What can hang from each mark
sodul: peti suvu
fifik: deta navuk tivug
tivug: peti
peti: sodul tivug
gukunif: fifik
suvu: dusuvim mufotem navuk pazata peti pife tivug
dibira: tivug
deta: peti
dasi: tivug
navuk: fifik suvu

Every row comes from one small tree of marks. The marks that hang from a mark follow it in brackets, in alphabetical order. Every link used is in the known rows. Which tree was each row made from?
Known rows
dasi{tivug{peti{sodul{suvu{dusuvim navuk pazata pife}}}}}: [ 0.01 -0.17  0.07  0.15  0.16 -0.13  0.39 -0.05 -0.05  0.29  0.09 -0.71
  0.12 -0.09 -0.04  0.34  0.07 -0.43 -0.22  0.02  0.28  0.09  0.03  0.35
 -0.06]
navuk{suvu}: [ 0.04 -0.01  0.06 -0.16  0.05 -0.05  0.01  0.00  0.11  0.00  0.00  0.03
 -0.09 -0.04 -0.02 -0.04 -0.04  0.04 -0.03 -0.05  0.03  0.00 -0.02  0.00
  0.05]
dibira{tivug{peti{sodul{suvu{pife}}}}}: [-0.07 -0.23  0.15 -0.11  0.02 -0.14  0.22  0.04  0.03  0.16 -0.09 -0.23
 -0.06  0.10  0.12 -0.05  0.03 -0.16 -0.14 -0.15  0.13  0.06  0.04  0.08
  0.02]
peti{sodul{suvu{dusuvim mufotem navuk{fifik} pife}} tivug}: [ 0.10 -0.34  0.20 -0.02  0.26 -0.08  0.24  0.00  0.00  0.20  0.04 -0.45
  0.03 -0.07  0.05  0.31  0.03 -0.17 -0.01 -0.03  0.38  0.34  0.09  0.42
 -0.26]
tivug{peti{sodul}}: [-0.06 -0.12 -0.02  0.00 -0.02 -0.05  0.03 -0.01  0.00  0.09 -0.01 -0.07
 -0.04 -0.04  0.14  0.02  0.00 -0.06 -0.07  0.01 -0.01  0.01  0.11 -0.04
  0.04]
dibira{tivug{peti{sodul{suvu{dusuvim mufotem pife}}}}}: [ 0.04 -0.26  0.19 -0.08  0.11 -0.21  0.30  0.02  0.04  0.24  0.00 -0.40
  0.05  0.04 -0.04  0.08  0.11 -0.26 -0.17 -0.13  0.34  0.13  0.02  0.23
 -0.04]
suvu{dusuvim mufotem peti}: [ 0.12  0.01  0.05  0.06  0.06 -0.06  0.06 -0.04 -0.04  0.05  0.17 -0.24
  0.10 -0.04 -0.11  0.13  0.04 -0.23 -0.03  0.10  0.23  0.03  0.01  0.18
  0.02]
sodul{peti{tivug} suvu{dusuvim navuk pazata pife}}: [ 0.05 -0.19  0.06  0.05  0.14  0.01  0.18  0.02 -0.09  0.20  0.26 -0.57
  0.10  0.02  0.00  0.26  0.06 -0.38 -0.14  0.04  0.32  0.09 -0.05  0.35
 -0.07]
deta{peti{sodul{suvu{dusuvim mufotem}}}}: [ 0.08 -0.11  0.12 -0.02  0.18 -0.16  0.17  0.04 -0.10  0.15 -0.09 -0.22
  0.09 -0.13 -0.10  0.12 -0.01 -0.10  0.05 -0.06  0.25  0.22  0.02  0.18
 -0.06]
gukunif{fifik{navuk}}: [-0.02  0.04 -0.03 -0.02  0.02  0.03 -0.10  0.06 -0.03  0.00 -0.18  0.07
  0.09  0.08  0.04  0.07  0.06  0.08  0.02 -0.12  0.03  0.05  0.07 -0.05
 -0.05]
tivug{peti{sodul{suvu{dusuvim pazata}}}}: [-0.04 -0.16  0.03  0.02  0.04 -0.11  0.19 -0.06  0.01  0.22  0.03 -0.33
  0.06 -0.14  0.01  0.17  0.04 -0.20 -0.17  0.06  0.11  0.04  0.00  0.07
 -0.04]
sodul{suvu{navuk pazata pife}}: [ 0.07 -0.02  0.09  0.05  0.17 -0.12  0.21 -0.05 -0.03  0.14  0.08 -0.48
  0.09 -0.01 -0.05  0.09  0.04 -0.27 -0.05 -0.13  0.20  0.06 -0.02  0.26
 -0.06]
peti{sodul}: [ 0.01 -0.12  0.06  0.04  0.01  0.00  0.03  0.03  0.02  0.04 -0.14 -0.01
 -0.03 -0.04  0.13  0.03  0.02  0.06 -0.01 -0.03 -0.02  0.04  0.07  0.04
 -0.03]
gukunif{fifik{deta navuk}}: [ 0.04  0.10 -0.08 -0.03 -0.07  0.03 -0.16 -0.01 -0.07 -0.06 -0.20  0.10
  0.05  0.08 -0.06  0.08  0.08  0.13  0.01 -0.11  0.14  0.05  0.08 -0.05
 -0.09]
gukunif{fifik{deta navuk tivug}}: [ 0.08  0.07 -0.10 -0.05 -0.06  0.04 -0.24  0.02 -0.08 -0.08 -0.25 -0.02
  0.03  0.08 -0.04  0.19  0.06  0.14 -0.08 -0.03  0.21  0.10  0.07  0.03
 -0.03]
dibira{tivug}: [ 0.03 -0.10  0.06 -0.01 -0.01 -0.01  0.10  0.08  0.06 -0.01 -0.08 -0.04
 -0.03  0.04 -0.02 -0.05  0.00  0.07 -0.07 -0.08  0.05  0.02 -0.03  0.01
 -0.02]
suvu{dusuvim mufotem navuk{fifik{deta}} pazata tivug{peti}}: [ 0.26 -0.04 -0.01  0.13  0.22 -0.18  0.23 -0.15 -0.13  0.15  0.34 -0.55
  0.07 -0.23 -0.33  0.40  0.09 -0.19 -0.20  0.06  0.58  0.17  0.07  0.25
 -0.24]
navuk{fifik{deta tivug} suvu{mufotem pife}}: [ 0.27  0.02  0.16 -0.21  0.17 -0.15 -0.09 -0.09 -0.05 -0.01  0.08 -0.19
 -0.14 -0.04 -0.09  0.17  0.01  0.06 -0.07 -0.03  0.49  0.20  0.03  0.28
 -0.02]
navuk{suvu{mufotem}}: [ 0.14  0.01  0.09 -0.12  0.15 -0.12  0.04  0.00  0.08  0.05  0.04 -0.11
 -0.06 -0.06 -0.11  0.00  0.03  0.01 -0.03 -0.12  0.13  0.03 -0.05  0.07
  0.01]
dibira{tivug{peti{sodul{suvu{dusuvim pazata}}}}}: [-0.02 -0.26  0.08  0.01  0.04 -0.11  0.29  0.03  0.07  0.21 -0.05 -0.37
  0.03 -0.10 -0.01  0.12  0.04 -0.12 -0.24 -0.02  0.16  0.06 -0.02  0.08
 -0.06]
dibira{tivug{peti{sodul}}}: [-0.03 -0.21  0.04  0.00 -0.03 -0.06  0.13  0.08  0.06  0.07 -0.10 -0.11
 -0.09  0.00  0.11 -0.02  0.01  0.01 -0.14 -0.07  0.04  0.03  0.08 -0.03
  0.02]
gukunif{fifik}: [-0.07 -0.03 -0.03 -0.03  0.01  0.03 -0.02  0.07 -0.05 -0.04 -0.11  0.07
  0.00  0.06  0.09  0.04  0.06  0.04 -0.03  0.01 -0.04  0.07  0.01 -0.09
 -0.07]
deta{peti}: [ 0.01  0.05  0.00  0.00  0.08 -0.04 -0.01  0.05 -0.12 -0.01  0.02  0.02
  0.02 -0.03 -0.03 -0.02 -0.10  0.00  0.10 -0.02  0.09  0.08  0.06  0.02
  0.04]
fifik{deta{peti{sodul{suvu}}} navuk tivug}: [ 0.11  0.03  0.00 -0.08  0.01 -0.08 -0.13  0.01 -0.13  0.04 -0.33 -0.14
  0.00 -0.05 -0.06  0.13 -0.09  0.10  0.04 -0.13  0.29  0.18  0.10  0.15
  0.03]
tivug{peti{sodul{suvu}}}: [-0.12 -0.13  0.00 -0.10 -0.02 -0.11  0.10 -0.04 -0.01  0.13 -0.08 -0.12
 -0.05 -0.02  0.11 -0.01 -0.02 -0.12 -0.06 -0.03 -0.05  0.04  0.02 -0.05
  0.03]
suvu{dusuvim mufotem navuk peti{sodul} pife}: [ 0.20 -0.12  0.17  0.15  0.16 -0.11  0.19 -0.03 -0.02  0.13  0.11 -0.51
  0.14 -0.03  0.00  0.20  0.08 -0.39 -0.04  0.00  0.40  0.13  0.18  0.45
 -0.02]
peti{sodul tivug}: [-0.05 -0.26  0.01  0.06  0.01  0.10  0.00  0.12  0.05  0.04 -0.15 -0.04
 -0.07 -0.02  0.21  0.13  0.02  0.10 -0.06  0.02 -0.04  0.07  0.07  0.05
 -0.09]

Write each row's tree
[-0.04 -0.13  0.06 -0.02  0.07  0.00  0.11  0.01 -0.02  0.08  0.09 -0.40
  0.01  0.12  0.09  0.09 -0.05 -0.35 -0.03  0.02  0.16  0.08  0.04  0.27
 -0.01]  sodul{suvu{navuk peti{tivug} pife}}
[ 0.21  0.04  0.03 -0.04  0.23 -0.09 -0.09  0.09  0.01  0.08 -0.16 -0.33
  0.05 -0.05 -0.06  0.27  0.11  0.10 -0.17 -0.18  0.29  0.12 -0.02  0.14
 -0.02]  gukunif{fifik{navuk{suvu{mufotem pazata}} tivug}}
[ 0.14 -0.15 -0.02 -0.03  0.00 -0.06  0.01 -0.12 -0.04  0.05  0.06 -0.31
 -0.05 -0.18 -0.01  0.31 -0.06 -0.08 -0.13  0.20  0.39  0.26  0.23  0.25
 -0.09]  suvu{dusuvim navuk{fifik{deta tivug{peti{sodul}}}}}
[ 0.07 -0.10  0.12 -0.07  0.11 -0.01  0.04  0.10  0.04  0.04 -0.26 -0.03
 -0.04  0.03  0.13  0.18  0.04  0.04 -0.15 -0.12  0.15  0.07  0.14  0.04
 -0.02]  gukunif{fifik{navuk{suvu{peti{sodul} tivug}}}}
[-0.03 -0.21  0.02  0.07  0.10  0.06 -0.01  0.18 -0.08  0.03 -0.14 -0.03
 -0.05 -0.05  0.17  0.11 -0.08  0.11  0.04  0.00  0.05  0.14  0.12  0.06
 -0.05]  deta{peti{sodul tivug}}
[-0.03 -0.21  0.03  0.07  0.17  0.00  0.09  0.15 -0.11  0.13 -0.15 -0.25
 -0.02 -0.11  0.12  0.16 -0.07  0.05 -0.02 -0.04  0.07  0.14  0.00  0.08
 -0.09]  deta{peti{sodul{suvu{pazata}} tivug}}
[-0.10 -0.27  0.04 -0.04  0.02  0.04  0.07  0.09  0.05  0.09 -0.21 -0.09
 -0.08  0.00  0.18  0.10 -0.01  0.05 -0.05 -0.01 -0.07  0.10 -0.02  0.03
 -0.10]  peti{sodul{suvu} tivug}
[ 0.08 -0.16  0.12  0.06  0.18 -0.18  0.20  0.02 -0.08  0.19  0.08 -0.34
  0.02  0.03  0.03  0.17  0.17 -0.21 -0.18 -0.10  0.31  0.06  0.10  0.16
 -0.04]  suvu{mufotem pife tivug{peti{sodul}}}
[ 0.12  0.07 -0.03 -0.20 -0.01 -0.01 -0.23  0.02  0.04 -0.08 -0.25  0.01
 -0.07  0.03 -0.05  0.15  0.02  0.18 -0.11 -0.07  0.24  0.10  0.06  0.03
  0.01]  gukunif{fifik{deta navuk{suvu} tivug}}
[ 0.11 -0.20  0.13 -0.08  0.23 -0.06  0.17 -0.03 -0.15  0.18  0.31 -0.45
  0.04  0.02 -0.02  0.27  0.03 -0.31 -0.01  0.00  0.43  0.28 -0.03  0.38
 -0.14]  sodul{peti{tivug} suvu{dusuvim mufotem navuk{fifik} pife}}
[ 0.19 -0.14  0.09  0.23  0.23 -0.03  0.16  0.03 -0.05  0.16  0.29 -0.71
  0.17 -0.04 -0.07  0.33  0.09 -0.40 -0.13  0.07  0.45  0.08  0.07  0.47
 -0.08]  suvu{dusuvim mufotem navuk pazata peti{tivug} pife}
[ 0.14 -0.02  0.09 -0.15  0.10 -0.02 -0.12  0.04  0.01  0.05  0.05 -0.06
  0.04 -0.01 -0.16  0.16 -0.07 -0.01  0.03 -0.06  0.50  0.09  0.15  0.27
 -0.01]  fifik{deta{peti{tivug}} navuk{suvu{dusuvim pife}}}
[-0.01  0.01 -0.11 -0.01  0.03  0.08 -0.21  0.14 -0.17 -0.06 -0.19  0.08
  0.03  0.06 -0.02  0.15 -0.03  0.18  0.07 -0.07  0.21  0.15  0.13 -0.02
 -0.10]  gukunif{fifik{deta{peti{tivug}} navuk}}
[ 0.29 -0.02  0.23 -0.13  0.20 -0.16  0.12 -0.13 -0.07  0.05  0.27 -0.23
 -0.06 -0.06 -0.21  0.25  0.04 -0.16 -0.13  0.07  0.63  0.15  0.06  0.33
 -0.10]  navuk{fifik{deta} suvu{dusuvim mufotem peti pife tivug}}
[ 0.05 -0.28  0.15  0.05  0.13 -0.16  0.38  0.01  0.07  0.26  0.04 -0.63
  0.09 -0.05 -0.02  0.16  0.06 -0.34 -0.23 -0.10  0.34  0.12  0.08  0.31
 -0.08]  dibira{tivug{peti{sodul{suvu{dusuvim navuk pazata pife}}}}}
[ 0.08 -0.17  0.12  0.01  0.17 -0.15  0.25  0.04 -0.03  0.14 -0.17 -0.26
 -0.01 -0.04 -0.04  0.15  0.12 -0.04 -0.12 -0.14  0.14  0.12 -0.06  0.10
 -0.15]  peti{sodul{suvu{mufotem tivug}}}
[ 0.14  0.00  0.03 -0.16  0.08 -0.04 -0.21  0.11 -0.07 -0.05 -0.38  0.02
 -0.08 -0.05  0.04  0.17 -0.05  0.24 -0.03 -0.13  0.31  0.22  0.19  0.08
  0.02]  gukunif{fifik{deta{peti{sodul}} navuk{suvu} tivug}}
[ 0.24  0.07 -0.03  0.08  0.19 -0.06 -0.05 -0.05 -0.23 -0.03  0.08 -0.36
 -0.02 -0.21 -0.13  0.26 -0.14  0.06  0.01  0.06  0.44  0.27  0.12  0.25
 -0.08]  suvu{navuk{fifik{deta{peti} tivug}} pazata}
[ 0.02 -0.21  0.15 -0.02  0.24 -0.11  0.11  0.14 -0.14  0.16 -0.10 -0.29
  0.01  0.03  0.10  0.12  0.01 -0.09  0.05 -0.15  0.25  0.21  0.04  0.23
 -0.07]  deta{peti{sodul{suvu{mufotem pife}} tivug}}
[-0.08 -0.11 -0.04  0.10 -0.01 -0.02  0.13  0.02 -0.06  0.11 -0.04 -0.20
 -0.05 -0.04  0.09  0.16  0.02 -0.09 -0.13  0.05 -0.03  0.00  0.04  0.00
  0.04]  dasi{tivug{peti{sodul}}}
[ 0.09 -0.03  0.19 -0.10  0.13 -0.08  0.12  0.00  0.03  0.04  0.13 -0.16
 -0.07  0.07  0.01  0.07  0.00 -0.20 -0.16  0.00  0.26 -0.03  0.04  0.17
  0.07]  navuk{suvu{peti pife tivug}}
[ 0.22  0.01  0.09  0.19  0.26 -0.14  0.17 -0.02 -0.06  0.14  0.17 -0.57
  0.14 -0.04 -0.12  0.16  0.14 -0.24 -0.05 -0.17  0.34  0.06  0.03  0.34
 -0.08]  suvu{mufotem navuk pazata pife}
[ 0.00 -0.14  0.10 -0.03  0.16 -0.11  0.21  0.09 -0.12  0.10 -0.19 -0.11
 -0.03 -0.06  0.01  0.09 -0.05  0.00 -0.03 -0.09  0.12  0.16  0.03  0.05
 -0.07]  deta{peti{sodul{suvu{tivug}}}}
[ 0.21 -0.05  0.21 -0.08  0.19 -0.05  0.01 -0.06 -0.01  0.08  0.24 -0.34
 -0.03 -0.11  0.03  0.29 -0.08 -0.17 -0.17  0.20  0.45  0.14  0.05  0.37
  0.06]  navuk{fifik{tivug} suvu{dusuvim pazata peti pife}}
[ 0.04 -0.18  0.10  0.15  0.17 -0.11  0.20  0.03 -0.07  0.19  0.09 -0.37
  0.03 -0.02  0.09  0.22  0.13 -0.19 -0.25 -0.03  0.25 -0.01  0.11  0.13
 -0.04]  suvu{pazata pife tivug{peti{sodul}}}
[ 0.05 -0.14  0.09  0.10  0.04  0.00  0.12  0.05 -0.04  0.03 -0.08 -0.13
 -0.04 -0.01  0.11  0.14  0.02 -0.08 -0.13  0.05  0.09  0.02  0.09  0.08
 -0.01]  suvu{peti{sodul} tivug}
[ 0.13 -0.25  0.08  0.09  0.18 -0.21  0.40  0.01  0.06  0.27  0.01 -0.70
  0.09 -0.16 -0.14  0.19  0.09 -0.26 -0.22 -0.14  0.33  0.15  0.00  0.26
 -0.13]  dibira{tivug{peti{sodul{suvu{dusuvim mufotem navuk pazata}}}}}
[-0.02 -0.06  0.04 -0.01  0.08 -0.10  0.13  0.00 -0.06  0.12  0.19 -0.19
  0.02  0.10 -0.01  0.09  0.07 -0.24 -0.17  0.01  0.22 -0.03  0.07  0.07
  0.02]  suvu{pife tivug{peti}}
[ 0.03 -0.08  0.15  0.07  0.02 -0.01  0.02  0.01 -0.06  0.04 -0.01 -0.14
  0.00  0.07  0.20  0.03  0.02 -0.18 -0.02  0.02  0.13  0.01  0.14  0.19
  0.08]  suvu{peti{sodul} pife}
[ 0.20 -0.25  0.22  0.08  0.24 -0.04  0.12  0.07  0.06  0.18  0.12 -0.49
  0.02 -0.09  0.09  0.30  0.09 -0.20 -0.19  0.03  0.39  0.07  0.07  0.39
 -0.03]  navuk{suvu{dusuvim mufotem pazata peti{sodul tivug} pife}}
[-0.02 -0.10  0.00  0.01  0.10 -0.13  0.27 -0.05 -0.03  0.22  0.17 -0.38
  0.09 -0.10 -0.17  0.24  0.06 -0.27 -0.27  0.10  0.21  0.01 -0.08  0.05
 -0.08]  sodul{suvu{dusuvim pazata tivug{peti}}}
[ 0.15 -0.17  0.09  0.05  0.07  0.02  0.06 -0.04 -0.02  0.03  0.02 -0.34
 -0.01 -0.15  0.12  0.31 -0.11 -0.14 -0.07  0.22  0.30  0.27  0.20  0.35
 -0.04]  suvu{dusuvim navuk{fifik{tivug}} peti{sodul}}
[ 0.02 -0.30  0.20 -0.11  0.12 -0.15  0.34 -0.04  0.04  0.20  0.06 -0.37
 -0.01 -0.03  0.05  0.12 -0.04 -0.24 -0.10 -0.05  0.35  0.26  0.14  0.28
 -0.12]  dibira{tivug{peti{sodul{suvu{dusuvim navuk{fifik} pife}}}}}
[ 0.02 -0.03  0.04 -0.03  0.01 -0.06  0.18 -0.09  0.02  0.07  0.10 -0.33
  0.09 -0.03 -0.10  0.09 -0.08 -0.36 -0.02  0.10  0.16  0.09  0.02  0.22
  0.00]  sodul{suvu{dusuvim navuk peti}}
[ 0.20  0.02  0.14  0.17  0.18 -0.09  0.12 -0.05 -0.10  0.13  0.27 -0.48
  0.18 -0.03 -0.10  0.21  0.12 -0.34 -0.10  0.05  0.41  0.01  0.01  0.34
  0.01]  suvu{dusuvim mufotem pazata peti pife}
[ 0.30  0.02  0.02  0.03  0.08 -0.07 -0.01 -0.14 -0.12 -0.02  0.18 -0.44
  0.02 -0.14 -0.19  0.32 -0.05 -0.17 -0.06  0.19  0.53  0.25  0.11  0.38
 -0.07]  suvu{dusuvim mufotem navuk{fifik{deta tivug}} peti}
